Each row comes from the steps of one path. Every step used is in the known rows, and no mark comes twice. Write the path behind each row, first mark first.
Known rows
lidu-pili-bamesil-kura-fotod: [-15  -3  -9 -24  22  -4  -5  -8  22   6   1  -4  -5 -13 -20  -5 -19 -13
  -9  -4   1  24  10  13   5 -16  10   6  13 -17   4 -20  16  22  12  15
  -4]
fupil-zogo-desok: [ 15   8   5 -13   0   3   4   7  -7 -13  12   0  23  14  15   4 -26   1
  -8  14 -21  -4 -13  -1  10  10   4 -12  -1  -1   4   1  -1   6  -3   0
  -1]
kura-bamesil: [  3  13 -25   6  -2  -3   1  -3   9  -1  -5   6   9  -6  16   7   3   4
  -6   3 -10 -18   1  -9  -7   7   5   3   0 -11  24  -6   4  19  14  -7
  -3]
desok-dalar-fupil-zogo: [ 10   3  12  11 -17 -10  -4   9   1  -8  16 -10   7   3   4  -3   4   3
  -5  13   7  -4 -10  17  -9  11   2   7   3  11 -10   7 -32  -8   1   8
  27]
lidu-pili-bamesil-kura: [-21  -5 -15  -6   7  -2  -4 -13  14   5  -7   8  -5 -14 -11  -3 -16  -1
 -13  -5  11  17   7   7  -5 -24  12  -7  19 -23  17 -12  31  13  23  11
   1]
dalar-fupil-bamesil-kura-fotod: [ 21 -12  15 -14  -5  -4  -3   9  -4   0  16 -21 -15  -3  -9  -4  -5  -4
  11 -22  16   6   3  -1   6   5  21  13   0   3 -14  18 -14   6 -14  -1
  16]
fotod-kura-bamesil-fupil: [ 15   7 -28 -19  12   5  -4   0  18   7  10   2  -9  -3  15   6  10 -13
   8  13  -1 -22   2 -16  -8   1  -2  -7  -7  -7  17  -4   9  -1   9 -16
   5]
fupil-bamesil: [  2   4  14   2  -6   6  -5  14  -3  -8  -7   2   5  -5   9   2   2   7
  -6  -8   1 -12   3 -13  -4  -2  10  -5  -8  -2   9  15  -1  -2   2 -10
 -10]
dalar-fupil-bamesil: [  6  -7  18   5 -21  -5  -7  15  -3  -6   9  -9  -5  -1   5   3   3  11
   1  -5  10 -10  -5  -6  -7  -7   7   4  -3   6   6  21 -13   4   1 -14
  11]
lidu-pili-bamesil: [-29  -1  -4  -3   8  -3 -10  -1  26   0  -5  10   6 -11  -8   3 -11   4
 -23  14  -6   9   3   9 -11 -26  -5  -4  10 -12  23 -18  17  21  26   3
 -10]
desok-dalar-fupil: [ -3   1  -1  18 -14 -12   3  10  -2   4   2  -2  -9  -4  -5  -9  14  12
   5  10   9   3  -5  14 -12   1  -6   7   2   8  -1   7 -21   1   9   4
  13]
fupil-zogo-desok-dalar: [ 13  11  -3  -5  10   4   3   3  -7  -8  14   0  15   5   8  -4 -16  -3
  -2  14 -12  -3 -11  11   7  21  -1 -11  -4   7  -6  -3 -13 -11  -1  11
   6]
fotod-kura-bamesil-fupil-dalar: [ 38  -4 -20 -28  15  11  -3 -25  15   8   5  13  -3  -7  15  11  15 -12
   2  11 -14 -15   6 -18  -2  -3  -4  -3 -11  -8  11  -4   6 -12  13 -13
  20]
desok-dalar-fupil-bamesil-pili: [ -6 -16  16  13 -21  -1  -8   2 -15  -6  11  -4 -13   3  -6   1  22  11
   8 -10  21  -2   1  -9  -4   9  12  12   4  14 -12   4 -22 -24 -12  -7
  17]
pemisu-desok-dalar: [-13   8   3   7  -1  -1  10  35  -4   7 -14  19   3 -14 -16 -22  21  -3
  -4  -4   4   0   4  11   7  16   5  -4 -11   3   2  -3 -20   1  11   2
 -12]
pili-bamesil-kura-fotod-satak: [ 14   4  -7   1  21 -17  14   0  -4   1   4 -14 -18 -10 -16  -1 -15  -9
  13  -2 -14  15  14  -2   1   3   1  -3   8 -13  -1 -23  28  16   3   5
 -20]
bamesil-pili: [-12  -3   4   9 -21  -7   4   0 -14  -5 -16  13   6  10   5   5  13  14
  -7   1  -6   6   1 -19   1   0  13   4  10  -6   8  -8   2   3  -7  -7
 -17]
satak-bamesil-fupil-zogo-desok: [-17  -2  -8 -11  15  23  -3  -5   5   1   7  -1   9  20  -1   4 -18 -11
  -6  10  -1   1 -15  21   7 -11 -19 -14  -8  12   0   8  -2 -13  -5   4
  -1]
kura-fotod-satak-bamesil: [-21   3  -4  10  17 -14   4  19  -4  11 -10 -15 -14  -7 -11   3   3  -8
   7   0 -23  11   9   4   3   6 -31  14 -10  18 -18 -11   2  25  -7   5
 -27]
dalar-fupil-zogo: [ 13   0  18   5 -29 -12  -5  11   3 -14  13 -12  12  13  11   6  -5   9
 -14  12  -1  -5 -14   6  -6   1   5   6   7   3   1   9 -22  12   0  -4
  19]
pemisu-fupil-zogo: [ 25   3  25 -12 -14  -3 -13  20 -15 -18   1  -3  33  13  23   1  -3   1
 -14   4 -11  -3  -4  21  -6   4  -1   2  -1 -15  -9 -10  -4  12  11   2
   9]
pili-bamesil: [ -8   8   1   7   4  -6   5   0   6 -13  -3  12   6  -5  -2   1  -6  13
 -15  14 -10   2  -3   4  -8 -15   0 -12   2 -18  31 -11  11   7  18  -5
 -14]
pili-bamesil-satak: [-25   3   6  17   0  -1   9 -10  -1 -10 -17   9   5   2   2  -8  -3  19
  -6  12  -6   0  -7   1  -4  -9  -3  -5   6 -16  16 -17  13   0   0  -9
 -14]
satak-bamesil-kura: [-28  -4 -18  13   1   2   2  -6 -16   6 -19   8 -12  -2  -4  -6   3   5
  -4 -22  14   8   5  10   5  -6   2  -1   6 -14  -1  13  13  -2   4  16
  -2]
dalar-fupil: [  0   0   6  12 -23 -15   1  12   1  -1  -1  -1  -3   5   2   1   6  15
  -1   6   0   0  -7   4  -8  -9   0   6   5   1  11  10  -9  19   8  -6
   6]
zogo-fupil-bamesil-pili: [ -8   1  21   7 -17   1  -9 -17   4  -9   4   7  10   9  -4  13   9   8
  -6 -11  17  -2  10 -25   8  -2  13   3   3   5 -13   9  -2 -23 -26   0
  -2]
dalar-fupil-bamesil-kura-fotod-satak: [ 30 -12  11  -3  -4 -16   2  15 -13   6  18 -34 -29  -4  -8   1  -4 -10
  26 -19   7   6  10 -13   2  12   7  13   2  12 -26   9   4  15 -13  -3
   5]
desok-dalar: [ -7  11  -6  15  -1  -2   5  11  -4   4 -12  10   1 -12   0 -10  12   8
   0   5   0   2   2   6  -8   8  -2  -1  -3  -1   0   2  -9  -6   9   8
  -6]
fotod-satak-bamesil-fupil-zogo-desok: [ -9  -3 -13   0  15   9   0   0  -5   8   7 -12  -2  18  -3  10 -18 -18
   8  12 -12   2  -9  11   2  -5 -33 -14  -8  22  -9  -1  14  -4  -4   3
 -16]
satak-bamesil: [-35   3  -6  15   1   1  -2   8  -4   1 -19   9  -1  -1   0  -1   9   9
 -11  -5  -4   2   1   9  -2  -9 -13   2  -5   0   7   6  -1   8   6   6
 -12]

Which path is each row?
[ -4 -11   8   7   1  10   4  -1 -17   0  11  -8 -11   6   2 -14  -5  13
  22  -2  13  -6 -14   1   9  12  -8   3  -4  21 -16  10 -16 -19 -23  -3
  21] | zogo-desok-dalar-fupil-bamesil-satak
[  5   0 -21 -16  -2  -6  -5  -6  -6  -8  10   6  -6   4  19  11  16   3
   1   4 -11 -21  11 -38   3  21  15   6   6 -14   7 -23   9   4  -3 -17
   8] | fotod-kura-bamesil-pili
[-28  -8   0  11   6 -12   1   8 -16   6 -10 -10 -17   7 -14   9  13  -6
   7  -6 -19  16  13  -9   9   9 -23  21  -1  17 -24 -23   3  14 -20   0
 -29] | kura-fotod-satak-bamesil-pili
[ -1   5 -19  -6   4  -2   2  -5   0  -3   0  -1  -2  -4  26  -5  10   6
   8   5  -9 -29   4 -27   3  24   1   8   1 -12   2 -13  10   7  -9 -15
  12] | fotod-kura-bamesil-satak
[ -7  -8  19   1 -15   5  -5   2 -17 -11  -7   5   2   7   7   9  13  12
  -4 -13   1  -5   5 -28   1   3  19   2   2  -2   2   1   0 -12 -14 -16
 -11] | fupil-bamesil-pili
[-13   9 -21  14  -6   3   5 -16   1   2 -18   4   9   0  22  -1   7  12
   1  -2  -8 -20  -3 -12  -3  12   0  10   4  -7  10 -13   5  11  -9  -9
  -2] | kura-bamesil-satak
[-13   8  23  15 -11   5   1 -17   9  -5  -8   1  13   3   6  -3   1   9
   3 -10  19 -11   1 -14   7  -1  -2   4  -2   8 -18  16   0 -18 -31   0
  -2] | zogo-fupil-bamesil-satak
[  9   9   6   2   6 -20  10  22  -1   8  -8 -13  -6  -6  -4   3  -1  -7
  13  11 -27   8   9  -9  -1  12 -14  10  -5  10 -12 -11   5  32  -8  -3
 -31] | kura-fotod-satak
[ 12   9  -6 -12  13  18   2  -1   4   3  12   0  10  10   0  -4 -13 -14
   6  19   1   3 -16  16   0   6  -9 -16  -7  13  -3   5 -12 -26  -3   9
   3] | bamesil-fupil-zogo-desok-dalar
[  4  -2 -11   6   0  -9   8   9  -7   6  15   3  -9   4  -4  -6  -6   9
  16  12  -1   5 -11  13   4   5 -12  -1   0  13   2   3 -14   2   4   6
  13] | zogo-desok-dalar-fupil
[ 17  11 -23 -15   7  -7  -3   7   5  -6  14   2  -4  -9  23   6   7  -2
   3   7 -14 -30   7 -25  -2  17   6  -1  -4 -13  14 -11   9  14  10 -13
   8] | fotod-kura-bamesil
[ 18   6  -6   1   7 -19  14  11 -14  13  -7 -16 -16  -8  -6  -2  -4 -10
  21 -10 -10  14  14 -12   3  15   1   5   6  -1 -19  -7  17  24  -9   7
 -21] | bamesil-kura-fotod-satak
[-22   0 -11  -5  16   0   3   0  -7   9 -13  -5 -13  -4 -13  -9  -1  -5
   0 -23   3  18   8  15  13   1   1  12  -1  -4 -14   4  -1   6  -9  18
  -5] | satak-bamesil-kura-fotod
[-11  -4  -5 -31  22  17 -12 -13  34  -1  20   0  16   9  -5   7 -35 -18
 -15  28  -4   8 -15  20  -2 -28  -9 -20   6  -1  17 -15  16   2  14   1
  -2] | lidu-pili-bamesil-fupil-zogo-desok
[  8   7  -6 -13  27  19   2 -13  14 -10  21   2  11   6 -10  -1 -20 -12
  -4  27   0   4 -17  25  -3  -7 -11 -27  -5   2  13 -12  -2 -31   7   7
   4] | pili-bamesil-fupil-zogo-desok-dalar
[-31  -3  -9  -9  10  10 -10  -9  39  11  -7  10   1  -8 -15   1  -5  -8
 -15  18   7  13  -2  17 -18 -41 -11 -10   5  -7  27  -8  18   8  24  -1
 -16] | lidu-pili-bamesil-fupil
[ 17   7  13   8  -7  -6   5 -32  15   3  -8  23  22  -2  -2  11   4   7
 -12   3  -9   8   5  -3  10 -10  -5   3  -3   1  -9  10  -6 -11   1  16
   8] | zogo-fupil-dalar
[ 28  -1   7  -5  11  -7   4  13 -16   5   3 -24 -19 -12  -4   0  -7 -14
  22 -21  -3   5  16 -20   5  18   9   4  -3   3 -25   4  15   8 -13   0
 -16] | fupil-bamesil-kura-fotod-satak
[  4   0  20   2 -22  -6   1  33   1  -6  15  -2   9   2 -11 -18  12  -7
  -9   2  11  -7  -8  20   6  20   9   4  -3  13  -9   1 -42  -3   5   2
  22] | pemisu-desok-dalar-fupil-zogo
[ -9   3   6  -1  15   3  -4  10  11   9   0 -26  -4   6  -9   7  -1 -28
   4  11 -10   7   0  15  -3   1 -30   8 -12  24 -25  -5  -8   2 -15   3
 -20] | kura-fotod-satak-bamesil-fupil-zogo
[-14  -1  20  10  -9  11   1   1 -10  -6 -21   0   4   1  13  -8   6  15
   1 -10   4 -12  -3 -18   1   6   5   1  -2   1  -4   9   0  -7 -20 -14
  -9] | fupil-bamesil-satak
[ -7 -14   0 -15  15  15  -9 -31  35  13 -11  21   7 -10 -12   7  -2 -10
 -23  15  -7  21   0  15 -10 -45 -12  -7   3  -6  19 -13  15  -3  30   1
   2] | lidu-pili-bamesil-fupil-dalar
[ 30   4   8 -19  11   4  -8  16 -23 -12  14  -1  28  10  14  -6 -15  -5
   2   8 -10   2  -7  30   6  20 -13  -5  -5  -3 -16 -15  -8  -9   8  17
  17] | pemisu-fupil-zogo-desok-dalar
[  7   8  10  -5 -11  12  -4   3  13  -3  -4  -2  17  11   7   3  -2  -8
  -9  14   3  -3 -11   7 -10 -10   3  -9  -1   0   6  11  -8  -9  -1  -6
  -8] | bamesil-fupil-zogo
[ 15 -12   8   3 -18  -3  -4   1 -13  -3   9 -10 -14   0   2  -3  -1   8
   8 -23  28  -4   0  -7  -1  -4  23   0   8  -7  -2  25   1  -3   0  -5
  20] | dalar-fupil-bamesil-kura
[-21  -7 -22  24   3 -11   9   0 -23  13 -15  -3 -24  -5  -6   0   1   0
  10 -21   5  10  12  -2   1   1 -13  -2   8  -5 -11   2  31   9   3  13
 -15] | fotod-satak-bamesil-kura
[-17 -13  -5   3   9  18   0 -24   5  14 -26  21   0   1  -9   4  17  -2
 -11  -3  -5  14  -1  16  -1 -27 -20   1 -11   5   4  12  -4 -21  10   4
   1] | satak-bamesil-fupil-dalar
[ 13  -6   4  -4  12  12   5 -29  16   0 -12  24   6  -4 -12   6   4   1
 -14  16 -12  13  -3  10  -9 -33  -8 -14  -5 -11  27  -6   9 -21  22  -6
  -2] | pili-bamesil-fupil-dalar
[ 26  -2 -22  -7   4  16   0 -34  17  11 -14  17   9  -5  10  13  12  -7
  -4   4 -12  -5   0  -3  -8 -12  -3   2  -6  -3  20   0   1 -10  14  -8
   8] | kura-bamesil-fupil-dalar
[  9   7   6   2  -7   1  -2 -16   2  -1   4   3   4  -3  -5   2  -8  -2
   4 -26  33  -2  11 -11   8  -2  21  -7   3  -7 -12  26  12 -20 -12  13
   7] | zogo-fupil-bamesil-kura
[ 10  -3   5  -1  -5   6   0   0 -16  -3  -5   0  -7  -8   6  -4  -3   4
   3 -26  17  -4   6 -13   2   1  26  -9   3 -12   1  20  14 -10   0  -1
   0] | fupil-bamesil-kura
[ -5   2 -21   6 -15  -2  -1 -14  -5  -2  -7  10   7   5  15  14  16   8
  -5  -4 -11 -12   5 -21  -3  11  15  11  11  -8  18 -19   5   4  -2 -12
  -5] | kura-bamesil-pili
[ -9 -12  23  15 -24   1  -2   4  -7  -4  -3 -10  -6   8   8  -7   7  19
   6  -8  14 -12  -9  -8  -3  -2   3  11   2   9  -7  15 -11  -2 -20 -16
  13] | dalar-fupil-bamesil-satak
[ 20 -14  -9  -5   7   6   3  -5 -22   2  24  -6 -21   0  -7 -10 -12   2
  23 -20  25   0  -4   4  11   9  10  -7   3   5 -12  18  -2 -21  -4   9
  31] | zogo-desok-dalar-fupil-bamesil-kura
[ -9  -4   6  11 -18 -11   9  34  -1   8   3   9  -7  -7 -21 -21  24   1
   3  -1  14   0  -3  16   4  11   1   5  -5  12   0   1 -31   7  11  -1
  11] | pemisu-desok-dalar-fupil
[ 16   9  13 -16   7   0  -3 -10  12   1  10 -10   3  -6 -11  -2 -11 -12
   7 -23  21   6  14  -6  17   4  17   6  -4   2 -26  18  -3 -12 -26  18
   6] | zogo-fupil-bamesil-kura-fotod
